Each row comes from the steps of one path. Every step used is in the known rows, and no mark comes twice. Write the path behind each row, first mark first.
(in the rows, 128 means zero)
Known rows
j -> b -> t -> v -> f -> a: [ 85 118 131 129  92 118 110 108 123 111 100 149  98 103 142  93 112 133
 178 110  83 145 173 133 136 164  88 134 154  87  98]
j -> b -> t -> v -> f -> g: [127 110 143 145  98  89  96 126 171 119 124 114 164  94 134 100 113 116
 201  93  90 129 167 121 137 182 124 115 117  91 117]
h -> g: [117 124 122 123 128  99 129 145 117 131 122  93 126 123 125 179 102 123
 100 112 146 135 107 102 111  62 142 145 101 117 109]
h -> g -> f: [131 109 126 124 119 112 108 166 117 100 163  92 128 147  97 176 109  98
 100 146 129 159 135 109 114 104 141 130 142 110 131]
u -> h -> g -> f -> a: [132 110 129  90  89 125 106 184 104  74 181 130  99 185  79 149  92 107
  93 210 145 167 133 173 102 116  88 128 181  93 143]
u -> h -> g -> f: [146 116 130 109 104 113 123 176 122  68 162  92 137 173  75 159  78 102
 104 169 144 155 139  98 115 111 139 114 151 128 146]
y -> t -> v -> f: [ 91 145 126 160 114 150 161 106 171 159  91 171 110 105 126 132 107 150
 186  64 109 112 101 110 144 153 144 102 115 175  78]
a -> f -> l: [145 133 144 132 151 131 174 124  94 162 138 103 129 122 120 139 188 134
 149 177 106 106 149 138 133  82 127 165  83 116 141]
h -> g -> f -> y -> t -> r: [137 110 107 154 123 114  96 167 166 164 145 153  78 177  79 166 144 134
 103 152 148 163 111 179 145 124 161 105 174 134  88]
a -> f -> l -> j -> b -> t: [158 101 157 137 179  72 163 122 117  92  97 101 167 110 171 113 175 142
 143 134  53 128 197 103 158  86 110 167 102  94 128]
t -> v -> f: [ 95 136 123 154  79 131 147 115 142 146  87 138 118  93 127 144 103 126
 212  71 106 107 118  78 140 172 136 123 111 135 104]
f -> a -> t -> u -> h -> g: [136 142 115  70 141 155 131 130 102  75 162 118 102 154 128 142  66 139
  36 137 160 138  84 119  65  99 118 148 142 129 155]
h -> g -> f -> l -> j -> b: [182 122 165 132 178 107 153 170 129  58 129  76 172 152 163 174 138 128
 109 131  97 156 152 134 117  98  85 131 132 104 142]
v -> f -> y: [126 116 109 141  17 101 122 165 113 174 116 139 140 134 110 113 120 106
 177 109 129  85 119 170 168 144  97 129 139 107 122]
g -> f: [125 115 131 133 128 131  98 130 134 138 148 127 137 146 103 137 153  94
 143 156 143 144 147 115 149 129 138 136 131 121 150]
y -> t -> u: [122 164 144 120 203 191 157  63 150 156 112 157 112 114 157 128 173 152
 117  73 171 136  78 133 135 107 184 148  90 212 130]
h -> u: [ 97 119 126 142 168 115 185 107 105 151 111  70 113 121 155 124 125 112
 101 122 164 126 104 124 101  84 151 164  81 146 124]
u -> h -> g: [136 131 124 106 115  98 139 165 119  93 125  97 136 152 102 165  71 130
 101 142 160 128 113  93 109  72 136 126 112 138 126]
a -> f -> k: [106 125 139 134 106 114 113  82 103 199 133 119 134  94 123 159 164 125
 132 158  63  93 163 135 128 140 152 161  91 119 125]
a -> t: [112 130 104 125 175 134  95  91 140 180 134 147 138 130 142 109 125 124
  64 113 153 102 109  86 123  73 118 142 101 118 132]
u -> h: [130 137 130 112 127 119 129 127 137 133 110 135 147 151 108 118 114 126
 149 153 178 112 128  99 148  97 134 134 103 154 151]
a -> t -> u -> h -> g: [143 148 118  85 155 147 143 120 112  81 141  95 131 142 130 148  64 138
  42 103 159 124  82  67  78  89 151 136 118 153 151]
v -> f: [113 127 127 138  72 115 144 128 127 153  99 135 128 134 111 144 104 109
 172  80 121  96 113 105 158 108 111 150 112 119 112]
j -> b -> t -> u -> h -> g: [144 140 142  93 160 119 138 111 109  37 109  66 145 124 144 127  82 139
  92  95 137 162 151  62 101  96 168 135 116 148 138]
g -> f -> l -> j -> b: [176 124 169 138 186 120 144 142 138  85 116 101 177 149 167 141 176 124
 141 140 110 144 163 145 144 116  83 138 122 117 157]
j -> b -> t -> n: [116 136 157 144 173 110 108  34 108 127  79 101 159  88 142 104 185 117
 153 119 109 136 193  60 160 104 142 108 118  89 108]
f -> y -> t -> u -> h -> g: [152 153 127 100 123 146 158 156 122  95 139 121 124 147 119 134  93 148
  84 112 176 133  81 157 108 119 164 110 131 188 134]
l -> j -> b: [155 110 149 144 183  98 135 126 154 125  73 126 165 108 195 127 152 148
 147  95 125 125 144 136 158  86  96 156 104 123 131]
j -> b: [129 128 142 140 186 124 100  97 138 152  90 107 145 107 165  96 150 142
 138 104 151 134 160 132 149  74 119 142  95 136 126]

Which path is each row?
[164 124 120 101  63 135 115 184  97  76 173  96 138 156  98 127 108 102
 113 157 156 143 120 158 115 190 150 111 170 135 174]  t -> u -> h -> g -> f -> y
[122 122 109 165  93 115 120 136 175 205  94 188  80 165  96 139 145 144
 160 107 143 115  99 176 181 125 134 122 154 142  71]  v -> f -> y -> t -> r
[108 134 115 159 132 154 103 132 167 162 146 178 119 110 121  92 162 139
 161 140 137 140 129 170 142 213 163  72 145 175 115]  g -> f -> y -> t -> v
[134 125 163 147 170  88 134  57 120 110  63 118 176  86 162 128 183 121
 160 110  86 128 178  64 168 111 125 117 126  79 112]  l -> j -> b -> t -> n
[110 124  88 151  50 124 105 140 132 171 125 152 132 105 128  91  98 122
 151  94 107  77 113 124 135 197 106  99 147 110 119]  a -> t -> v -> f -> y
[124 137 153 146 187 103 144  97 152  91  84 111 166  86 187 124 169 144
 181 111  80 142 179  64 131 168 138 120  96 118 126]  f -> l -> j -> b -> t -> v
[154 139 161 154 152 122 176 129 149  94  74 114 165 109 188 143 136 148
 194  80  82 112 144 116 136 152  84 127 111 125 125]  t -> v -> f -> l -> j -> b
[133 110 114 152 128 124 142 147 133 203 139 175 110 115 119  78 171 159
 124 151 124 104 119 217 164 104 143 128 126 161 103]  a -> f -> y -> t
[127 135 117  82 157 184 105 112  97  95 185 126  94 140 136 138 113 116
  26 128 136 156  94 135  69 129 119 156 162 109 161]  h -> g -> f -> a -> t -> u
[157 107 110 116  48  96  99 208 106  96 176 107 146 169  80 124  99  97
 114 182 152 136 137 163 128 157 123 100 173 115 154]  u -> h -> g -> f -> y
[102 121 101 111  99 141 106 121 120 161 144 178  99 151 128 109  93 120
  77 122 117  98  97 145 121  93  56 149 151  77 120]  v -> f -> a -> t
[112 108 132 110 107 141  89 140 114 136 171 157 100 161 103 127 158  99
 129 196 145 157 140 189 137 136  91 151 159  91 151]  g -> f -> a
[116 162 145 143 101 148 170 115 127 135 108 113 136 127 122 158 134 118
 204 107 107 103 126  92 126 158 118 117  94 128 121]  t -> v -> f -> l
[141 134 128 132 152 172 162 107 117 172 133 157 102  95 148  86 186 162
 122 105 135 113  98 201 143 146 175 153 118 191 138]  a -> f -> y -> t -> u
[101 146 111 159 144 146 119 117 167 192 119 178 117  93 142  92 163 158
 165 119 149 122 109 165 142 184 165  85 117 185 100]  f -> y -> t -> v
[142 125 137  75 106 160 123 158  92  53 180 117  93 169 101 151 104 112
  93 181 149 174 119 168  91 152 113 148 176 118 170]  t -> u -> h -> g -> f -> a
[147 141 148 118 136 131 140 158 106  96 174  74 147 172  94 190 143  94
 104 173 129 157 138 114 100  99 123 123 124 105 142]  h -> g -> f -> l
[112 121 110 166 142 139 140 130 147 193 123 174 102  70 134  81 167 172
 164 134 110 112 126 177 141 181 170 104 120 175  99]  a -> f -> y -> t -> v
[120 107 103  99 134 138  77 147 113 120 194 143  98 165 109 133  93 107
  18 172 125 149 114 148  85  92  78 134 174  70 135]  h -> g -> f -> a -> t
[132 111 103  86 126 140  85 162 115  88 198 145 106 189  92 121  68 113
  18 195 138 145 115 139  82 101  77 122 182  87 148]  u -> h -> g -> f -> a -> t
[157 151 135 104 129 182 137 130 140 104 155 158 135 165 112  86 144 132
 125 143 177 140 108 173 144 178 162 103 150 207 172]  g -> f -> y -> t -> u -> h
[ 90 139 101 143 184 147  97  76 156 172 120 151 127  84 155 105 127 141
 116 107 133 111 116  62 104 146 150 114  98 137 125]  a -> t -> v
[ 84 132 100 125 164 158  89  88 139 169 141 174  93  99 155  97 129 144
 105 142 134 123 114 122  91 158 110 126 125 109 128]  f -> a -> t -> v
[137 133 135 163 132 140 150  91 109 205 118 169 122  95 111  95 202 148
 149 159 111  90 125 184 166 126 145  97 143 132 100]  a -> f -> y -> t -> n
[109 126 106 156  24 113 124 155 127 168 105 144 130  97 123 108 119 119
 210  99 117  90 121 147 151 206 120 108 137 122 115]  t -> v -> f -> y
[143 152 133  92 132 137 160 137 108  71 123  83 128 134 123 169  82 133
 102 109 166 138  99  89  94 103 166 144 109 164 149]  t -> u -> h -> g
[111 113 136 157 102  84 153 117 155  85  59 130 153  82 166 127 100 134
 205  47  47 122 161  56 157 175 124 126 128 111  97]  l -> j -> b -> t -> v -> f
